Each row comes from the steps of one path. Every step used is in the known rows, and no mark comes twice. Write the path behind each row, first mark first.
Known rows:
B > Q > G: [-19.4  20.5  38.2  10.2  10.9 -31.6 -19.4  22.5  -5.8  -9.1 -25.2  -7.7
 -14.6   1.2  10.0 -14.9 -52.0  -6.8  17.6   1.3  -0.8  17.3  -3.5]
P > G: [-13.7 -20.0  13.1   8.9 -28.5  15.5 -17.4  42.7  40.1  -0.2  27.9  10.2
   7.3 -10.0  14.6   4.2  -4.9  -0.3  19.7  -9.2  14.6 -19.8 -16.8]
P > W: [ 11.0 -22.7  14.0   7.5 -29.8  16.9   3.6  -1.9   4.9  -4.5  17.3  38.0
  33.4  32.1  31.0  12.2  37.5   2.3  -6.6 -43.2  34.9  36.7  17.4]
Y > Q: [-49.9 -40.2  -0.7 -11.4 -22.7  16.5 -15.5  -3.4  68.0 -24.8  35.5  35.2
  -5.3   8.2   5.6 -16.7   5.6  14.3  -9.9 -24.4  17.6  12.8  -6.4]
B > Q > L: [-14.5  41.4  14.0 -12.7  40.4  -3.2  17.8  20.9   4.6  -1.5 -17.2  -5.1
  23.8   9.4  39.8   9.8 -13.1 -24.4  -3.6  20.2  32.7  29.3 -28.4]
U > W: [ -8.8 -32.2   6.5   0.4 -20.1  33.7  18.4  26.2  23.1 -10.8  58.1  11.7
  40.9  -1.5  27.6  -0.9  52.3 -14.0 -23.4 -39.0  15.3  -8.1 -28.8]
W > P > G > Q > L: [-48.2  20.4   0.4  -3.4   6.9 -11.5 -19.8  11.3  -0.1  49.7 -12.4  11.4
  13.0 -19.2  31.8   2.8 -23.7 -10.6 -13.4  74.2  19.2  -8.3 -20.7]
G > Q > B > U > W > P: [  3.5  -8.2 -19.7  -9.5  17.1  -8.1  -7.6 -37.4 -31.6  25.4  15.4 -38.2
   3.8 -15.1  -7.6  23.2  -1.5  33.5 -40.3  47.2  -8.9 -10.2 -27.2]
Q > B > U > W > P: [ 19.3 -16.0 -32.2  -2.8   7.7 -13.6  15.9 -26.9 -36.6  10.6  53.4 -50.2
  20.2  -1.3  16.2  45.4  12.9  36.0 -24.0  17.8  40.4 -31.4  -3.3]
G > P: [-13.6  27.4   2.3   1.8 -12.7  18.9  -8.6  12.0  44.8 -53.9   9.8  32.6
  -0.2  28.5  -0.5 -26.0  14.3  -7.8  -3.1 -21.3 -26.6  -3.0 -12.2]
Y > Q > G: [-54.3 -37.5  12.1  -7.4 -21.3  -9.9 -56.8  -6.9  21.9  -3.5  12.2  27.8
 -17.2  11.7  -5.1 -35.1 -29.0   6.4   0.9 -24.5  10.8   4.6   0.0]
W > P > G > Q > B > U > R: [  1.0   8.4 -42.4 -26.8  10.1 -38.7 -32.7 -35.6 -18.1  17.0 -24.8 -54.1
 -16.8 -11.3 -14.6  41.8 -32.2  33.5 -38.0  67.5 -20.4 -38.9   7.9]
B > U > W > P > G > Q > L: [-10.2  15.0 -17.9  -3.3  29.6   0.6  -5.6  16.9 -20.4  70.5  19.0 -26.5
  24.0 -31.5 -40.9  14.8 -27.6   4.8 -26.7  64.2  25.7 -28.7  -8.7]
W > P > G: [-31.9 -14.0  -4.4  21.0 -32.1 -18.7   6.4  23.7  29.8   3.1  40.2   4.2
  -3.2 -21.1  34.2  20.1 -10.8  22.4  11.0  24.7  40.0 -30.7  18.4]
G > P > W: [ 24.5  11.0   5.4   0.2 -27.9  12.2  -9.9   2.9  16.5 -30.1  -4.0  53.7
  13.0  52.3 -12.3 -17.5  22.4 -10.3 -10.5 -38.3 -13.7  32.2  14.9]
B > Q > G > P: [ -3.6  53.7  26.5   4.1  14.4 -35.0 -33.3  24.1   8.6 -35.7 -42.3  10.7
 -34.0  20.8 -34.0 -41.1 -66.5 -22.1  19.1   7.3 -48.1  12.0  -6.6]
P > W > U: [ 24.5 -24.2   6.2  32.8 -13.8  19.2  33.3  -8.8 -15.7  20.8   8.9   6.1
  39.1  -6.1  42.4  24.7  34.7   0.0  18.8 -42.7  37.9  10.9  36.2]
G > P > W > U: [ 37.0  10.6  -5.5  28.5  -9.2  14.8  19.0  -8.3  -4.7  -2.6  -6.0  21.4
  19.6   9.7   2.1  -3.5  18.0 -12.0  16.8 -36.3  -7.6   6.8  33.6]
U > W > P > G: [-12.9 -35.1  -5.6  14.4 -35.4  -5.8  20.0  43.7  23.2  17.9  72.6  -1.7
  17.9 -32.1  22.4  12.7  10.3   0.5 -12.9  11.5  40.6 -42.6   1.8]
P > G > Q > L: [-32.5  16.0  18.7 -17.4   8.5  25.9 -43.6  28.2  11.2  43.7 -23.6  17.8
  22.6  -8.2  12.6 -10.7 -19.8 -35.3  -6.6  39.5  -4.2   2.2 -55.4]
G > P > W > U > B: [ 24.6   7.4 -17.8   5.6  -5.1  29.9  50.2 -15.9  -6.0 -24.8  -7.0  15.9
  -1.4   6.9   8.6  -4.2  69.3 -10.9  17.8 -29.0 -15.8   1.8  18.0]
Y > Q > B > U: [ -4.9 -28.1 -23.5 -28.0   8.5   4.9 -40.5 -43.6  23.1 -13.7  14.1 -18.6
 -20.9  18.2 -27.4  12.9 -29.1  41.6  -5.3  -3.5  13.3   3.4 -16.1]

Which path is each row?
[ 20.9  -1.0  22.0  10.4  20.4 -16.4  39.4  -7.1 -52.5  18.3 -43.2 -22.6
 -15.2 -22.9  16.7   9.3   1.5 -13.1  38.7  -6.9  12.4  22.1  28.0]
P > W > U > B > Q > G
[ 12.7 -27.9  -6.7   7.1  -7.5  38.8  63.6 -13.9 -16.7   2.2  10.9   1.2
  18.8 -14.0  50.2  27.3  80.3   5.3  16.3 -37.4  31.4   3.7  20.6]
P > W > U > B
[-17.3  31.3  11.5   4.4 -13.3 -13.9 -45.1   9.5  -1.3 -29.8 -13.7  24.8
 -10.4  34.5 -11.2 -43.7 -20.0 -16.0   9.9 -22.2 -32.4  -9.1  -9.5]
Q > G > P
[ 15.3  -0.3   7.1 -12.3   9.6   8.2 -65.5  -6.0   0.2  30.4 -30.8 -32.2
 -19.3  -9.6 -41.6  13.2 -53.0  18.3   7.6  42.0 -38.6 -11.3 -53.6]
P > G > Q > B > U
[ 35.7  16.1  13.4  30.7 -11.9 -14.8 -21.6 -11.1 -51.3  17.4 -28.7  13.9
   7.4  14.8  -9.9 -21.3 -14.3 -21.1  28.8 -32.2 -14.8  -0.6  41.0]
Q > G > P > W > U
[-47.9 -13.8 -11.3 -30.9   4.3  19.3 -16.5 -10.8  30.0   0.2  19.8  28.7
  18.7  19.9  23.7  -9.7   6.7 -10.4 -20.4  -4.5  45.9  17.9 -22.6]
Y > Q > L
[ -0.7 -17.3   8.0 -12.6 -32.0 -17.9 -71.4 -19.0   9.9 -12.0 -19.0  65.6
 -30.4  53.5 -60.3 -56.7 -34.9  -9.9  -7.4 -35.2 -19.5  35.6  23.8]
Y > Q > G > P > W
[ 40.4  33.4  -5.7   3.2  26.0   5.7  65.7  -1.8   1.7 -33.1 -36.8   1.9
 -21.8  -6.4 -16.5  -4.6  21.9 -19.4  27.2  -3.0 -34.0  26.0  18.4]
G > P > W > U > B > Q
[-26.4  10.5   7.8 -18.7  16.4  12.0  49.9  19.3  37.4 -53.8  -2.6  -3.7
 -20.9  -8.0  25.7   5.2  32.3   3.9   8.4   2.8  -5.7  15.4 -28.4]
U > B > Q
[ 27.3  -4.6   7.9   7.0  21.4  11.1  78.7  -2.0  -9.0  -5.5 -19.0 -13.1
  -5.3 -27.5  25.2  24.5  37.7  -1.7  28.4 -12.1  11.4  27.0  21.1]
P > W > U > B > Q
[ 27.7 -27.5 -29.3  -2.0  -5.2 -17.1  -6.3   2.4 -23.2  32.9  51.9 -59.4
   4.4 -19.5 -10.6  44.3 -21.3  29.6  -9.4  35.0  35.9 -51.0  -9.7]
Q > B > U > W > P > G
[ 21.8  29.9  19.6 -23.0   9.0 -20.4  -6.0   1.2 -16.1 -39.0 -55.5  26.5
 -41.3  35.9 -37.9 -32.1 -10.5 -22.7  12.4  -6.6 -39.6  39.3   5.0]
U > B > Q > G > P > W
[  0.6   9.5   1.8 -13.8  23.9  10.1 -45.5 -36.7 -12.2   6.0 -30.0 -25.4
  -6.0   6.4 -14.4  12.9 -20.0  27.9 -10.2  22.7 -32.2   8.0 -45.3]
G > Q > B > U
[-24.7 -26.1  -9.9   9.8 -23.3   0.1  44.4  10.1  12.2  -5.0  71.5   5.8
  29.6 -12.8  48.9  13.6  48.0  13.2 -29.8  -7.9  45.0 -18.5   8.5]
U > W > P
[-45.9  -3.3   9.6  13.0 -23.4 -10.7 -18.7  16.2  34.5  22.4   1.1  17.2
 -13.6 -32.0  12.5  -5.3 -24.8  17.9  -4.3  50.5  -6.0  -8.9  -7.9]
W > P > G > Q
[  3.8  11.6 -28.3 -39.0  24.1  -1.7 -32.2 -50.5 -22.8 -11.8 -35.8 -41.0
   3.9  21.5  -9.2  27.9   6.9  17.1 -51.7  13.0 -45.3  -5.5 -17.7]
G > Q > B > U > R
[ 13.8 -15.5 -11.3   8.4   8.9  32.3  22.1  15.1  11.6  -1.1  56.7 -20.0
  32.2  -3.4 -26.9  12.4  22.3  21.6 -12.4 -37.1  21.8 -18.9   0.4]
B > U > W
[-14.3  10.2  -1.0   6.1  33.3  13.4  80.6   8.8  16.7 -26.8  -6.6 -35.4
 -14.2 -46.9  43.9  16.2  25.1   0.9  33.8   5.1  -3.6  -3.3  -5.9]
W > U > B > Q
[ 33.4  37.5  33.4   3.9   1.0 -38.4 -36.2  12.0 -18.7 -17.8 -55.2  30.8
 -22.2  43.2 -46.2 -32.4 -55.3 -23.5  10.8 -10.6 -35.4  46.2  22.5]
B > Q > G > P > W
[ 22.5   7.4  -3.9   5.6  -2.5   1.9   8.1 -19.0 -47.3  -3.1 -29.4   9.8
 -14.1  13.0  -5.1 -18.9  31.6 -21.1  29.3 -29.9 -20.1  -3.9  21.6]
Q > G > P > W > U > B
[  6.9 -20.6 -25.0  22.7  -6.5  -3.1  22.2  31.5  10.3  27.7  70.9 -32.8
   8.6 -30.0 -31.6  27.8 -14.9  37.5  -0.8  17.6  46.5 -48.5  29.5]
B > U > W > P > G
[ -5.6  46.6   4.3   2.5  38.4 -19.8  24.1   7.3 -15.7 -30.6 -47.1 -31.4
 -48.0 -23.8 -11.1 -30.2 -21.0 -24.2  43.7  17.2 -53.1 -16.2  -4.5]
W > U > B > Q > G > P
[ 46.7  37.9  22.6  29.9  15.9 -41.4  -9.1   1.2 -39.9  11.0 -58.2  -1.9
 -17.8   2.9 -33.2 -22.9 -59.5 -27.5  36.5  -5.8 -30.5  21.1  42.3]
B > Q > G > P > W > U
[ 26.1 -20.6 -24.2   6.9 -13.9   1.2  44.2 -24.0 -24.1   7.3   2.5 -10.4
  49.3   5.2  46.6  36.8  59.8  -8.2 -23.0 -49.8  28.0  -4.5  63.9]
P > W > U > R
[ 20.1 -12.8  -1.3 -20.4  20.1  23.2 -31.6 -19.2 -20.4  21.9   1.2 -31.0
  11.8  -3.0 -25.5   8.3   1.9   8.1 -35.7  10.2 -37.4  -0.6 -59.4]
G > Q > B > U > W
[-27.6 -26.9   5.0   6.0 -26.3   2.2  -4.0  34.0  25.2  38.0  36.4  11.9
   5.4 -46.1  -2.1 -10.7  -4.0  -2.4 -28.8  40.8  -8.9 -22.4 -21.9]
U > W > P > G > Q
[ -0.2 -26.4 -15.0 -13.2  -9.3  -1.1 -11.0 -36.4 -14.9  -6.2 -22.3  27.6
 -40.8   7.7 -38.2 -42.8  12.7 -14.8  22.2 -28.8 -26.0   8.4  24.1]
Y > Q > G > P > W > U > B
